What can hang from each mark
gipe: sirob vevef
vevef: bekuzuk botuko gipe melab mufa vobevuv zarer zuko
vobevuv: vevef
melab: sirob
zarer: sirob
sirob: bekuzuk gipe melab sodo vobevuv
mufa: sirob
sodo: vevef

Known rows, with every way that one mark hangs from another
melab[sirob[sodo[vevef]]]: -13.8  -5.3  10.0  -5.5  -24.4  -0.5  34.4  -18.1  -15.4  10.7  -1.2  -7.9  -6.6  13.4  0.1  0.5  -33.6  -28.1  -0.6  -1.8  -0.1  -2.4  28.4  -8.9  9.7  -42.1  6.7  -8.8
sirob[bekuzuk vobevuv]: 13.6  -10.4  9.7  -0.7  -35.6  4.0  12.1  -15.7  -11.0  5.9  11.3  -1.7  -22.5  7.9  -20.8  -25.2  -16.3  -22.0  1.3  -11.3  -3.3  -8.6  5.9  -9.3  -16.3  -8.7  -23.0  -14.2
vobevuv[vevef]: -0.8  -2.3  7.3  -1.0  -2.2  -15.4  18.3  -18.2  8.0  11.8  3.5  -9.5  -2.9  13.2  12.2  20.6  -0.7  -11.6  1.2  -10.1  1.8  5.3  -17.2  -1.0  16.4  -17.3  -3.9  -8.2
sirob[bekuzuk gipe melab sodo]: 20.9  -0.8  30.4  -13.3  -29.9  2.5  77.8  -56.9  -41.1  0.6  9.1  -2.5  -42.6  14.0  -37.3  -0.7  -28.8  -65.5  2.8  -14.6  5.1  -23.6  6.9  -13.4  -14.6  -25.0  -19.1  -26.7
melab[sirob[bekuzuk sodo[vevef[vobevuv]]]]: -6.1  -0.8  15.5  -15.5  -7.2  1.1  46.9  -27.5  -29.0  9.7  2.3  -11.5  -19.8  2.1  -1.9  -7.3  -32.2  -29.6  2.2  -4.5  5.8  -20.1  27.1  -17.0  -1.5  -41.1  -7.8  -9.7
vevef[mufa[sirob[sodo]]]: 12.1  6.0  -0.7  23.9  -25.0  -5.7  21.8  -13.7  -8.3  -40.3  3.0  -14.1  -30.3  -18.9  -2.2  13.5  -26.8  -1.7  19.7  -2.3  -2.5  -5.6  4.1  -6.7  5.5  -2.0  2.2  -10.0
vevef[bekuzuk botuko gipe melab vobevuv zuko]: 49.0  34.4  8.2  39.8  51.5  -23.5  -23.1  4.3  -60.8  -14.3  -24.0  -23.4  -18.6  -66.2  86.4  -11.7  14.2  28.8  25.3  17.5  -0.7  -10.2  -41.5  -55.4  -34.9  -13.4  -49.9  56.3
sodo[vevef[bekuzuk]]: -34.3  15.1  14.0  -12.7  -5.2  8.4  -8.9  3.8  -14.4  -3.3  5.4  13.4  -1.2  12.4  -1.0  -8.8  -15.0  -5.7  -2.4  -2.6  4.6  12.0  -2.6  -14.6  -4.6  -15.2  -15.8  11.9
vobevuv[vevef[gipe]]: 9.6  -2.6  1.9  -4.7  5.0  -19.3  6.6  -24.2  -1.3  8.7  8.9  -19.3  -3.1  1.9  30.0  20.2  -2.4  -7.9  8.9  -13.3  9.7  -6.9  -25.0  -8.2  6.6  -18.0  -18.3  0.6
zarer[sirob[bekuzuk gipe sodo vobevuv]]: 24.8  -16.7  16.8  9.2  -53.2  0.1  59.8  -49.1  -32.8  15.9  16.9  0.5  -28.5  14.0  -29.1  -34.6  -31.1  -47.6  9.6  -15.4  -0.1  12.5  -7.1  4.7  6.0  -5.6  -4.5  -28.2
sodo[vevef[botuko]]: -29.2  8.9  5.1  -14.9  3.5  2.9  9.9  9.7  -10.7  15.1  -10.5  3.0  13.4  2.0  3.8  -0.6  -8.6  -9.3  -0.1  7.7  -0.1  18.1  -5.0  -15.4  5.5  -15.6  -6.5  13.6
mufa[sirob[gipe vobevuv[vevef[melab zuko]]]]: 30.3  -4.0  1.1  24.4  -56.8  -16.5  41.0  -25.5  -13.5  -2.8  18.4  -9.6  -36.2  9.4  -5.3  5.0  -41.1  -24.7  4.1  -13.8  -8.1  20.7  -10.3  -22.2  -13.7  -28.7  -22.9  -16.2
melab[sirob[bekuzuk sodo vobevuv[vevef[zuko]]]]: 23.5  -16.0  22.5  13.6  -46.3  -13.0  53.0  -41.9  -22.8  22.8  4.8  -24.6  -23.7  17.7  3.5  -5.3  -37.3  -47.2  4.5  -11.1  -9.1  -10.7  15.4  -16.5  7.8  -63.3  -12.4  -22.9
vobevuv[vevef[botuko mufa zarer]]: 7.9  3.2  5.5  21.0  11.3  -19.0  37.0  -14.4  -2.1  -5.0  -19.2  -19.2  -28.6  -21.9  5.0  21.8  16.9  6.9  22.1  7.3  -1.8  8.5  -27.6  -17.7  33.0  -18.5  -15.8  8.4
vobevuv[vevef[zarer]]: 1.5  -2.6  8.8  6.7  7.0  -12.8  30.4  -19.3  6.6  4.2  -5.6  -3.9  -19.5  7.8  1.0  17.7  12.3  -0.7  7.7  -4.2  1.9  8.4  -21.2  -6.6  29.7  -20.8  -8.6  -5.6
melab[sirob[sodo]]: 6.6  -8.1  6.0  9.8  -23.3  -5.0  33.8  -21.3  -14.4  5.6  -6.3  -13.7  -13.7  3.9  4.1  4.9  -27.0  -26.1  0.4  -1.4  -3.7  -9.2  27.5  -4.3  8.2  -33.4  12.3  -12.0
zarer[sirob[gipe melab vobevuv[vevef]]]: 25.4  -14.9  8.6  -16.2  -48.5  -8.7  64.2  -46.1  -21.2  32.2  24.0  1.5  -40.8  16.0  -41.8  -22.7  -35.0  -38.6  3.2  -18.8  1.2  25.5  -20.4  -1.8  0.3  -13.8  -11.0  -24.1
vobevuv[vevef[botuko zarer zuko]]: 13.6  6.0  14.3  24.1  21.3  -20.8  36.1  -8.7  -9.5  19.4  -24.2  -15.4  -2.0  -6.5  24.0  19.4  18.7  -0.4  12.6  13.3  -9.2  18.9  -38.4  -21.1  35.9  -42.2  -12.0  12.5
melab[sirob[sodo vobevuv]]: 18.2  -23.2  4.3  16.8  -53.4  -6.6  32.9  -23.6  -9.9  8.6  -0.4  -16.8  -19.9  13.0  -3.1  -14.1  -39.3  -28.8  4.9  -5.4  -11.5  -3.5  32.6  -8.0  2.7  -33.8  0.8  -19.4
sirob[bekuzuk gipe vobevuv]: 22.0  -19.2  7.6  0.5  -51.1  3.8  35.8  -30.5  -18.3  11.7  24.3  -5.1  -27.3  15.8  -39.9  -30.5  -21.2  -34.8  2.7  -13.6  0.2  -6.8  8.1  -13.3  -26.0  -11.2  -38.3  -18.3
gipe[vevef[melab zarer zuko]]: 33.7  12.7  13.5  27.7  16.4  -7.2  14.0  -5.3  -18.1  -0.2  -9.5  -6.4  -29.5  -6.1  38.7  31.1  24.9  13.2  13.6  7.1  -4.8  7.0  -37.4  -32.1  2.3  -32.9  -24.6  8.3
mufa[sirob[gipe]]: 10.1  1.2  -8.0  6.2  -31.3  -1.7  35.2  -12.4  -12.3  -12.7  13.3  -2.2  -26.3  -0.5  -22.4  14.1  -37.7  -17.9  -2.0  -7.9  1.3  9.7  2.1  -7.8  -14.0  -6.5  -2.9  -13.6
melab[sirob[bekuzuk vobevuv]]: 12.1  -11.2  4.0  -6.0  -41.2  1.9  28.7  -19.2  -18.8  17.6  9.0  -10.9  -33.6  1.0  -25.2  -17.6  -34.3  -28.9  -6.6  -8.0  -2.8  -13.1  28.8  -14.3  -17.5  -35.5  -14.1  -13.0
zarer[sirob[melab]]: 7.4  8.6  7.5  -23.8  -4.3  3.0  34.3  -20.0  -24.6  16.2  5.4  12.9  -29.4  -8.1  -27.6  -10.7  -18.0  -18.6  -3.4  -6.5  5.2  14.9  -15.9  5.0  3.3  -0.1  15.1  -7.4
gipe[sirob[bekuzuk melab vobevuv]]: 19.0  1.0  -1.5  -11.7  -39.9  2.4  35.3  -26.2  -21.7  -0.3  10.4  -7.7  -62.9  -5.2  -37.0  2.8  -25.2  -35.0  -10.2  -12.9  -8.6  -15.6  19.1  -28.4  -34.4  -8.6  -20.2  -30.6
sodo[vevef]: -31.7  4.8  5.6  -23.2  -2.5  7.5  1.4  4.4  -1.9  8.4  8.0  9.6  10.8  15.3  -5.6  -6.9  -9.8  -3.6  -1.2  -0.6  4.9  10.2  2.2  -7.2  2.1  -13.7  -7.5  4.7

Rows
19.6  -9.3  1.5  21.0  -47.4  -3.2  32.9  -31.4  -15.7  -10.1  3.2  -16.4  -39.8  5.1  -6.6  4.7  -21.1  -36.5  0.4  -11.0  -13.4  -13.1  21.9  -18.9  -11.0  -5.4  -8.3  -35.8 : gipe[sirob[bekuzuk sodo vobevuv]]
7.3  -4.3  4.4  -13.6  -22.3  3.7  48.7  -27.7  -29.4  19.6  13.7  -10.5  -31.0  -1.7  -33.5  -3.8  -26.4  -36.3  -9.8  -6.5  7.4  -16.6  24.2  -13.9  -19.5  -37.1  -15.0  -10.1 : melab[sirob[bekuzuk gipe]]
39.6  7.7  10.6  20.8  26.9  -13.4  -2.6  -0.6  -21.1  2.1  2.3  -23.6  -7.2  -6.1  54.1  19.4  3.7  23.4  18.8  3.1  -6.2  -3.9  -38.6  -30.9  -15.3  -22.3  -36.0  10.7 : gipe[vevef[bekuzuk vobevuv zuko]]
18.1  3.8  9.8  9.7  -8.3  -24.2  24.5  -39.6  -20.1  3.5  0.2  -20.4  -30.6  -7.1  44.5  25.5  -12.6  -25.3  7.5  -14.9  9.9  -12.0  -9.6  -20.0  2.6  -36.5  -13.7  0.1 : vobevuv[vevef[gipe melab[sirob[sodo]]]]
20.4  10.9  -15.1  0.9  2.4  -4.3  -2.9  -19.8  -24.3  -28.7  16.0  -29.7  -43.3  -45.3  5.8  13.0  0.3  5.3  15.9  -4.8  10.1  -38.4  0.8  -28.2  -27.4  3.1  -32.4  1.0 : vevef[gipe[sirob[bekuzuk]] mufa]
23.1  15.7  13.1  26.1  -3.9  -4.8  19.5  -15.1  -29.7  -10.8  -11.0  -4.7  -65.7  -10.6  24.6  36.7  0.4  -0.9  4.9  -3.3  -0.3  1.8  -17.3  -37.3  -10.5  -33.3  -24.6  6.0 : gipe[vevef[bekuzuk melab[sirob] zarer]]
31.6  8.0  1.7  36.5  -32.2  -13.0  14.8  -5.0  -23.2  -21.2  -5.3  -26.9  -48.5  -19.5  23.6  39.0  -30.2  -3.3  19.4  -4.1  -12.3  9.8  -29.6  -35.1  -15.0  -15.1  -28.7  1.2 : gipe[vevef[bekuzuk botuko mufa[sirob[vobevuv]]]]
31.3  -17.7  28.8  24.8  -65.2  -15.2  66.0  -65.5  -24.4  4.2  14.3  -12.0  -41.1  28.5  -5.0  -10.5  -24.5  -62.9  11.8  -24.0  -1.8  -5.3  -3.2  -17.7  -3.6  -28.3  -34.7  -31.3 : sirob[bekuzuk gipe sodo vobevuv[vevef[melab]]]
0.8  10.0  18.1  13.4  2.5  -11.4  30.4  -26.3  -14.9  1.6  -3.6  4.8  -35.7  0.5  0.1  8.3  1.9  -5.9  6.8  -7.9  3.5  24.0  -36.2  -6.1  31.2  -17.2  -3.5  0.3 : vobevuv[vevef[bekuzuk zarer[sirob]]]
15.0  13.3  8.5  -20.7  -31.8  4.7  63.7  -32.4  -34.8  -9.7  17.3  3.5  -59.4  -3.9  -50.4  15.3  -49.5  -45.3  -8.8  -15.9  6.7  -7.9  3.0  -18.4  -31.0  -19.9  -14.3  -21.3 : mufa[sirob[bekuzuk gipe melab]]
-3.5  17.2  -9.6  -8.0  17.6  -4.4  -16.1  -4.0  -26.7  -29.6  17.1  -20.4  -29.6  -35.4  21.7  -8.9  -9.1  29.6  23.8  -0.5  11.3  -19.7  -3.4  -40.6  -29.4  1.8  -48.4  19.1 : sodo[vevef[bekuzuk gipe[sirob] mufa vobevuv]]
8.0  30.4  12.4  32.3  -4.6  -3.1  -20.3  -4.6  -27.1  -45.6  -2.8  2.2  -51.9  -38.1  14.4  -2.6  8.3  12.8  12.7  0.7  3.7  -6.7  -7.9  -25.2  -21.3  6.2  -24.3  23.4 : vevef[bekuzuk melab mufa]
5.9  -1.8  15.5  0.5  -20.4  -0.2  44.7  -30.9  -26.7  6.8  -2.9  -12.4  -25.9  1.1  -5.7  4.0  -28.5  -40.9  -3.8  -5.8  1.2  -20.8  26.8  -8.5  1.3  -39.2  4.8  -15.5 : melab[sirob[bekuzuk sodo]]
9.1  3.1  8.5  4.3  -16.5  -18.2  39.4  -32.1  -11.7  14.6  5.4  -9.2  -33.9  3.3  9.7  19.3  -9.0  -26.9  -4.4  -12.1  7.1  3.3  -3.3  -16.8  -0.9  -33.9  -12.7  -5.0 : vobevuv[vevef[melab[sirob[gipe]]]]
8.2  20.8  10.0  -20.8  -19.6  4.9  44.8  -21.0  -29.2  -14.6  6.5  5.5  -55.6  -10.4  -34.7  19.6  -45.2  -35.2  -10.3  -14.2  3.4  -9.6  1.8  -15.3  -23.7  -17.9  -2.4  -16.7 : mufa[sirob[bekuzuk melab]]
-31.8  15.3  15.9  -4.2  2.5  10.3  2.4  2.4  -15.7  -10.9  -2.5  17.5  -17.0  7.0  -11.8  -10.1  -2.3  5.7  4.7  3.5  4.2  15.5  -6.1  -19.7  8.1  -18.9  -19.7  15.0 : sodo[vevef[bekuzuk zarer]]
18.3  -13.2  1.4  6.2  -41.7  -14.9  15.6  -24.7  -14.9  15.1  11.2  -22.8  -31.2  3.5  6.5  -4.8  -37.8  -20.5  2.9  -13.7  -2.0  -4.0  10.5  -20.2  -11.5  -42.5  -24.0  -3.6 : melab[sirob[vobevuv[vevef[bekuzuk gipe]]]]
46.4  19.4  5.1  38.4  61.6  -17.6  -3.7  5.8  -50.1  -12.2  -28.9  -26.8  -15.4  -59.3  57.8  -16.1  20.6  44.9  36.3  25.4  -4.0  -7.5  -43.4  -50.2  -6.6  -21.2  -51.4  51.7 : vevef[bekuzuk botuko gipe vobevuv zarer zuko]
25.7  5.6  14.2  -1.2  -13.7  0.0  41.7  -34.1  -31.1  7.0  16.8  -6.6  -42.2  4.6  -1.4  23.9  -1.9  -34.1  -0.4  -14.6  10.7  -13.1  -19.3  -24.9  -29.1  -17.5  -36.4  -12.7 : sirob[bekuzuk gipe[vevef[melab]]]
13.9  15.8  19.4  -6.2  -29.4  0.9  59.2  -35.5  -32.8  -22.2  -0.1  1.2  -53.2  -1.9  -22.6  22.4  -51.5  -49.8  -2.2  -15.4  -0.9  -12.5  5.2  -12.6  -10.4  -22.0  5.3  -27.3 : mufa[sirob[bekuzuk melab sodo]]
18.6  7.2  -20.0  10.8  9.1  -12.7  3.0  -3.5  -25.0  -0.4  -15.4  -28.2  -17.0  -38.8  32.0  25.3  -2.1  -6.1  5.1  5.4  -2.2  -9.2  -8.3  -30.3  -17.4  0.7  -14.5  10.5 : vevef[botuko gipe[sirob]]
47.7  0.1  0.8  23.6  37.7  -11.9  17.4  -2.8  -10.1  -10.1  0.5  -30.8  -23.2  -25.1  33.2  15.9  26.2  48.8  38.5  13.3  -4.3  -11.0  -37.4  -32.8  5.2  -21.0  -41.4  9.9 : gipe[vevef[mufa vobevuv zarer zuko]]
-16.4  2.5  2.0  -17.2  29.1  4.6  14.9  4.5  -4.2  -2.4  -0.1  6.2  -7.5  -3.5  -5.1  -19.8  7.6  28.9  15.4  8.5  6.6  5.2  -3.3  -19.1  8.7  -6.8  -23.8  11.7 : sodo[vevef[vobevuv zarer]]
28.4  -11.3  2.3  11.2  -14.1  -2.9  31.0  -16.3  -7.4  12.4  2.5  -4.7  -35.1  7.1  2.6  14.3  -0.6  3.4  14.4  -5.5  -3.6  19.7  -33.0  -11.0  14.7  -11.6  -11.8  -13.9 : gipe[vevef[zarer[sirob[vobevuv]]]]
19.9  12.1  0.2  18.7  22.9  -8.0  -13.4  -0.2  -17.8  -38.0  4.1  -17.2  -30.5  -41.1  14.3  -17.9  4.4  41.1  27.4  5.5  2.7  -18.3  -7.5  -21.6  -17.8  16.2  -33.9  20.6 : vevef[bekuzuk mufa vobevuv]
16.5  3.5  -1.9  12.0  -39.0  -0.3  18.4  -12.1  -11.9  -30.5  15.4  -11.8  -46.7  -21.6  -26.0  -4.7  -31.2  -3.6  13.7  -8.5  -2.1  -8.9  5.3  -14.4  -16.3  -4.4  -18.3  -10.7 : vevef[mufa[sirob[bekuzuk vobevuv]]]
21.7  -13.4  -10.1  13.6  -62.1  -3.5  33.8  -15.6  -7.4  -9.6  19.2  -5.6  -32.2  8.8  -29.7  -5.0  -49.4  -20.2  2.7  -12.0  -7.1  14.9  7.8  -10.9  -19.7  -7.0  -14.5  -20.5 : mufa[sirob[gipe vobevuv]]
12.1  15.5  9.3  29.5  12.2  -20.2  33.6  -17.8  -11.8  -13.6  -23.9  -12.2  -46.8  -32.9  17.4  22.8  24.9  5.7  19.6  6.3  -0.2  9.1  -29.9  -27.4  23.1  -15.8  -19.1  15.4 : vobevuv[vevef[botuko melab mufa zarer]]
-14.4  24.2  18.2  -1.8  16.0  6.1  17.2  -0.4  -28.9  8.5  -2.9  22.5  -14.9  -7.1  3.2  -21.5  12.1  8.5  6.8  11.5  4.4  30.5  -24.2  -21.3  16.6  -29.5  -9.0  19.7 : sodo[vevef[melab zarer[sirob] zuko]]
14.5  9.8  12.3  27.7  -10.6  -26.3  43.1  -29.0  -19.4  -2.7  -19.3  -25.3  -38.8  -25.4  31.4  28.4  -5.2  -22.2  13.5  -1.0  -1.6  0.1  -8.5  -24.6  15.4  -33.8  -7.6  5.2 : vobevuv[vevef[botuko melab[sirob[sodo]] mufa]]
-25.5  17.4  11.0  -6.8  7.2  8.3  10.1  0.3  -12.4  -8.5  -6.1  21.5  -23.7  -1.6  -4.5  -7.8  10.9  6.4  3.2  4.6  7.5  14.9  -3.5  -21.9  5.9  -14.7  -15.9  14.1 : sodo[vevef[melab zarer]]
32.6  17.8  8.1  30.1  34.2  -11.6  -17.9  6.5  -27.0  -28.3  3.8  -23.4  -11.2  -42.6  30.6  -24.7  11.6  48.5  32.2  15.8  -4.5  -14.8  -20.0  -29.6  -14.4  -8.3  -40.2  30.8 : vevef[bekuzuk mufa vobevuv zuko]
22.5  -2.7  -3.7  12.3  -49.6  -0.3  32.9  -21.5  -16.9  -26.4  23.9  -13.9  -49.7  -16.3  -37.9  -9.0  -35.5  -12.3  15.0  -9.7  0.1  -7.5  6.8  -16.9  -21.1  -6.0  -28.5  -14.2 : vevef[mufa[sirob[bekuzuk gipe vobevuv]]]
-19.4  23.3  21.0  13.0  17.3  3.0  8.2  14.2  -31.6  4.4  -21.5  6.4  0.0  -7.9  10.8  -9.6  4.7  6.0  9.7  20.2  -6.9  25.4  -23.8  -34.5  14.3  -40.5  -23.6  32.4 : sodo[vevef[bekuzuk botuko zarer zuko]]
12.2  9.3  15.7  10.0  16.6  -10.0  6.4  -16.5  -28.6  -8.7  -1.6  -10.0  7.6  -6.6  55.1  -13.0  -3.6  2.9  23.8  3.5  3.9  -9.2  -11.3  -25.5  -1.4  -22.4  -23.7  13.6 : sirob[sodo[vevef[gipe melab vobevuv zuko]]]
